What can hang from each mark
K613: K41 K614
K226: K262 K263 K614 K652 K964
K964: K226
K263: K226
K262: K226 K613
K495: K41
K41: K495 K613
K614: K226 K613

Every row comes from one small tree of marks. Brackets hold a mark, then the marks that hang from it, in the order of their numbers. Every link used is in the known rows. Which tree was each row made from?
Known rows
[K41 K495 K613]: [-2.54, -1.06, -0.22, -3.31, 0.76, -3.80, 0.33, -1.49, -0.88, -0.10, 3.00, -2.82, -3.47, 0.90, -1.09, 0.35, 0.07, -1.19, 0.41, 0.35, -1.64]
[K495 [K41 K613]]: [-3.35, -0.81, -1.09, -2.92, 0.78, -3.66, 0.26, -1.75, -0.48, -0.38, 1.68, -3.15, -2.77, 0.24, -1.15, -0.26, 0.55, -1.04, 1.11, 0.88, -1.37]
[K495 [K41 [K613 [K614 [K226 K652 K964]]]]]: [-2.71, -1.20, 2.35, -2.41, 1.38, -3.34, 1.16, -2.43, -0.10, -0.85, 2.57, -5.19, -4.14, 0.43, -0.19, -2.98, 3.23, -2.54, 0.46, 0.42, -0.41]
[K263 [K226 K614 K964]]: [-2.16, -2.96, 3.43, -3.08, 2.63, 0.03, 0.17, -2.37, -0.58, -0.95, 2.06, -3.69, -3.24, -1.08, -0.74, -2.31, 2.37, -1.52, 0.63, -0.19, 0.65]
[K262 [K226 K263 K614 K652 K964] [K613 [K41 K495]]]: [-4.15, -1.06, 2.78, -3.09, 2.51, -0.04, 1.15, -1.45, 0.65, -2.29, -1.87, -1.41, -4.22, 0.04, -0.11, -2.76, 5.09, -1.39, 0.24, 1.20, -0.24]
[K964 [K226 [K614 K613] K652]]: [-2.25, -2.75, 4.44, -2.71, 1.00, -1.19, 1.09, -1.92, -0.73, -0.75, -1.44, -5.07, -4.89, -1.43, -0.35, -2.26, 2.93, -2.19, -0.24, 0.56, 0.31]
[K614 [K226 K262 K263 K652 K964] [K613 [K41 K495]]]: [-4.46, -0.49, 3.71, -2.90, 3.16, -2.67, 0.47, -2.35, -0.59, -0.69, -0.25, -4.06, -6.43, -1.82, 0.04, -5.26, 4.45, -0.44, -0.66, -0.49, -0.71]
[K613 K41 [K614 [K226 K262]]]: [-2.44, -1.24, 1.64, -1.82, 2.72, -0.58, -0.94, -0.94, -1.48, -0.61, 1.76, -3.37, -3.92, -0.53, -0.29, -2.83, 3.53, -0.31, -0.07, -1.72, -0.01]
[K226 K263 [K614 [K613 [K41 K495]]] K652 K964]: [-4.11, -0.89, 1.97, -2.98, 2.78, -1.90, 0.91, -1.90, -0.44, -0.15, -0.13, -3.85, -5.13, -1.87, -0.22, -3.67, 4.90, -0.86, -0.74, 0.97, -0.89]
[K964 [K226 K262 K263 [K614 [K613 [K41 K495]]] K652]]: [-5.39, -0.98, 2.97, -2.60, 2.51, -1.10, 1.23, -1.72, -0.27, -0.48, -2.84, -4.86, -4.97, -1.78, -0.47, -4.42, 5.28, -1.45, -0.22, 0.21, -0.50]
[K613 K41 [K614 [K226 K262 K964]]]: [-3.17, -1.63, 2.06, -2.10, 3.14, -0.37, -0.53, -1.81, -1.17, -1.00, 2.27, -4.33, -4.40, 0.11, -0.08, -3.68, 4.07, -0.85, -0.26, -1.66, 0.28]
[K262 [K613 [K614 K226]]]: [-1.24, -1.81, 4.38, -2.17, 2.25, -1.33, -0.01, -0.76, -0.94, -1.13, 2.47, -2.33, -3.95, -0.29, -0.01, -0.95, 1.48, -0.90, -0.43, -0.35, -0.32]
[K614 [K226 K262 K964] [K613 [K41 K495]]]: [-3.61, -0.93, 1.95, -2.78, 3.63, -3.40, -0.71, -2.38, -1.05, -0.55, 2.35, -4.34, -6.35, -0.39, -0.16, -2.61, 1.94, 0.10, -1.02, -1.38, -1.02]
[K964 [K226 K262 K263 [K614 [K613 K41]] K652]]: [-5.21, -1.72, 3.90, -2.25, 2.23, 0.11, 1.13, -1.66, -0.57, -0.64, -4.02, -5.01, -4.64, -2.27, -0.46, -5.14, 5.55, -1.21, 0.00, 0.40, 0.05]
[K41 K495 [K613 [K614 [K226 K262]]]]: [-3.05, -1.16, 2.49, -2.32, 2.34, -3.31, 0.65, -1.24, -0.85, 0.13, 3.42, -4.65, -4.01, 0.79, -0.68, -1.41, 1.44, -1.61, 0.00, -1.31, -1.14]
[K41 K613]: [-2.28, -1.80, 0.73, -2.94, 0.43, -2.65, 0.24, -1.42, -1.19, -0.27, 1.88, -2.84, -3.08, 0.30, -1.08, -0.30, 0.39, -0.97, 0.68, 0.53, -1.03]
[K613 [K41 K495]]: [-2.21, -0.39, -2.07, -3.12, 1.39, -2.30, -1.18, -1.25, -1.16, -0.71, 2.53, -1.60, -3.68, 0.04, -0.69, -0.21, 1.82, -0.09, 0.14, -0.21, -0.99]
[K613 K41 [K614 [K226 K263]]]: [-2.54, -0.68, 2.14, -1.86, 2.37, -0.19, -0.66, -0.76, -1.40, -0.76, 2.79, -2.53, -4.10, -2.16, 0.29, -3.70, 4.24, 0.09, -0.22, -0.29, -0.35]
[K964 [K226 K263 [K614 K613] K652]]: [-3.70, -2.37, 5.40, -2.67, 1.34, -0.47, 1.67, -1.79, -0.47, -0.71, -2.25, -4.88, -4.79, -2.83, -0.15, -4.07, 4.19, -2.05, -0.16, 1.13, 0.19]
[K262 K226]: [-1.47, -2.03, 2.06, -2.97, 0.92, -0.42, -0.78, -1.24, -0.74, -1.93, 0.74, -0.97, -3.94, 0.04, -0.50, -0.64, 0.97, -0.92, 0.49, -0.43, 0.28]

Write each row's tree
[-2.56, -2.97, 2.86, -2.98, 2.08, 0.51, 0.42, -1.93, -0.23, -1.80, 0.69, -3.14, -4.06, -0.09, -0.30, -1.33, 2.58, -1.98, 0.32, -0.33, 0.79] => [K262 [K226 K614 K964]]
[-4.13, -0.81, 3.27, -2.37, 1.68, -2.56, 1.74, -2.27, 0.14, -0.80, 1.84, -4.91, -4.11, -0.91, 0.03, -4.83, 4.45, -2.36, 0.60, 1.03, -0.55] => [K495 [K41 [K613 [K614 [K226 K263 K652 K964]]]]]
[-2.37, -2.03, 2.54, -2.35, 1.23, -1.03, 0.24, -1.78, -1.02, -0.83, -1.50, -4.61, -4.95, -1.12, -0.32, -2.48, 3.87, -1.14, -0.29, 0.66, -0.03] => [K964 [K226 [K614 [K613 K41]] K652]]
[-2.99, -2.34, 4.33, -2.55, 3.38, -0.65, -0.03, -2.31, -0.78, -0.55, -1.62, -4.34, -4.38, -0.95, -0.99, -4.36, 4.04, -0.42, 0.06, -0.38, 0.34] => [K263 [K226 K262 [K614 [K613 K41]] K652 K964]]
[-2.65, -2.11, 4.16, -2.82, 1.29, 0.95, 1.17, -1.04, -0.12, -1.56, -2.30, -1.94, -3.59, -2.11, -0.33, -2.95, 4.53, -2.08, 0.87, 0.49, 0.81] => [K262 [K226 K263 K614 K652]]
[-3.29, -2.32, 3.01, -3.15, 0.33, -0.50, 0.83, -2.17, -0.47, -1.66, -2.73, -4.03, -3.70, -0.11, -0.75, -3.20, 3.48, -2.81, 1.01, -0.56, 0.95] => [K964 [K226 K262 K652]]
[-3.34, -1.22, 4.05, -2.38, 1.84, 1.24, 0.22, -1.02, 0.13, -2.66, -1.56, -0.63, -3.97, 0.91, 0.10, -4.29, 5.16, -0.80, -0.08, 1.06, 0.19] => [K262 [K226 K263 K652 K964] [K613 K41 K614]]
[-4.05, -2.31, 4.06, -2.38, 1.84, 0.24, 0.63, -1.16, -0.24, -1.68, -0.98, -3.56, -3.06, 1.31, -0.59, -2.27, 2.33, -1.95, 0.06, -0.44, 0.18] => [K964 [K226 [K262 [K613 K614]]]]
[-3.73, -0.43, 0.23, -2.42, 2.88, -1.46, -0.51, -0.43, -0.59, -0.74, 0.59, -1.70, -2.91, 1.69, -0.92, -0.87, 2.55, -0.22, -0.38, -0.67, -1.17] => [K226 [K262 [K613 [K41 K495] K614]]]
[-5.60, -1.23, 2.59, -2.32, 3.24, 0.75, 0.46, -1.03, -0.34, -1.23, -0.88, -2.41, -2.93, 0.44, -0.48, -4.39, 4.61, -0.28, -0.21, 0.11, -0.43] => [K226 [K262 [K613 K41 K614]] K263 K964]
[-5.47, -2.41, 5.51, -2.82, 1.77, 0.81, 2.61, -1.50, 0.38, -1.51, -5.00, -4.05, -3.08, -1.50, -0.62, -4.04, 5.12, -2.90, 0.91, 0.70, 0.61] => [K964 [K226 [K262 K613] K263 K614 K652]]
[-4.10, -1.49, 4.85, -2.49, 1.94, 0.23, 1.49, -0.49, -0.17, -0.96, -3.16, -1.92, -2.58, -0.59, -0.79, -3.95, 4.39, -1.69, 0.28, 0.19, 0.03] => [K226 [K262 [K613 K614]] K263 K652]
[-1.13, -1.13, 2.11, -2.23, 2.25, -2.74, -1.47, -1.45, -1.91, -0.49, 2.44, -2.85, -5.81, -1.73, -0.01, -1.59, 1.19, 1.07, -0.81, -0.42, -0.96] => [K614 K226 [K613 K41]]
[-1.49, -2.22, 5.57, -2.60, 1.87, -1.20, 0.90, -1.66, -0.41, -1.69, 1.09, -3.16, -4.52, 0.19, 0.18, -2.74, 3.31, -2.16, -0.33, -0.01, 0.40] => [K262 [K613 [K614 [K226 K652 K964]]]]
[-1.54, -2.50, 4.40, -2.82, 1.37, -0.05, 0.95, -0.85, 0.07, -2.06, -2.63, -1.22, -3.47, -0.07, -0.58, -0.45, 2.73, -1.98, 0.59, 0.55, 0.53] => [K262 [K226 K614 K652] K613]
[-2.66, -2.53, 4.43, -3.44, 1.80, -0.47, 0.22, -2.68, -0.37, -1.52, -1.15, -3.06, -3.49, -0.20, -1.08, -4.21, 3.10, -1.89, 1.17, -0.74, 1.12] => [K263 [K226 K262 K652 K964]]
[-3.65, -0.50, 3.07, -2.73, 2.09, 0.04, 0.25, -1.11, 0.47, -2.55, -0.47, -0.57, -4.31, 1.40, 0.11, -3.59, 4.83, -0.98, -0.32, 0.87, -0.36] => [K262 [K226 K263 K652 K964] [K613 [K41 K495] K614]]
[-3.41, -1.85, 3.03, -3.53, 0.89, -0.43, 1.17, -2.16, -0.41, -1.27, -0.77, -2.59, -3.83, -1.66, -0.32, -4.25, 4.31, -2.02, 0.58, 0.71, 0.50] => [K226 K263 K652 K964]
[-2.35, -1.21, 2.99, -2.56, 2.00, -1.56, 0.02, -1.21, -0.82, -1.49, -2.12, -1.98, -4.16, -0.43, -0.49, -2.32, 3.41, -0.55, 0.53, -0.50, -0.08] => [K614 [K226 [K262 [K613 K41]] K652]]
[-3.99, -2.91, 4.03, -3.19, 2.44, -0.33, 2.12, -1.81, 0.13, -1.09, -3.30, -3.84, -2.98, 0.10, -0.99, -2.29, 4.00, -2.75, 0.52, -0.01, 0.62] => [K226 [K262 K613] K614 K652 K964]
[-5.38, -1.04, 2.44, -2.91, 3.44, -1.47, 1.26, -1.91, -0.29, 0.00, -1.97, -4.50, -4.86, -1.60, -0.58, -4.48, 5.40, -1.00, -0.48, 0.11, -0.67] => [K226 K262 K263 [K614 [K613 [K41 K495]]] K652 K964]
[-2.73, -1.91, 3.45, -1.99, 2.06, -2.12, 0.64, -1.23, -1.16, -0.03, 2.38, -4.64, -3.65, 0.28, -0.66, -2.13, 1.76, -1.36, 0.21, -1.09, -0.60] => [K41 [K613 [K614 [K226 K262]]]]
[-2.66, -1.27, 1.56, -2.70, 1.54, -2.27, 0.26, -1.82, -0.71, -0.67, -0.33, -4.52, -5.29, -0.68, -0.30, -1.81, 3.57, -1.42, -0.50, 0.54, -0.58] => [K964 [K226 [K614 [K613 [K41 K495]]] K652]]
[-2.83, -0.52, 1.62, -2.52, 3.22, -3.57, -1.05, -1.55, -1.40, -0.19, 1.89, -3.50, -5.89, -0.98, -0.37, -1.66, 1.36, 0.60, -0.86, -1.46, -1.32] => [K614 [K226 K262] [K613 [K41 K495]]]
[-1.99, -1.44, 4.28, -2.97, 1.07, -1.28, 0.74, -1.57, -0.88, -1.06, 0.05, -2.53, -4.50, -3.23, 0.05, -3.72, 3.78, -1.56, 0.64, 0.13, 0.33] => [K614 [K226 K263 K652]]
[-1.94, -1.44, 3.27, -2.78, 1.32, -3.56, 1.18, -2.18, -0.50, -0.56, 3.87, -4.86, -4.84, 1.05, -0.10, -2.37, 2.77, -2.66, -0.15, -0.05, -0.73] => [K41 K495 [K613 [K614 [K226 K652 K964]]]]
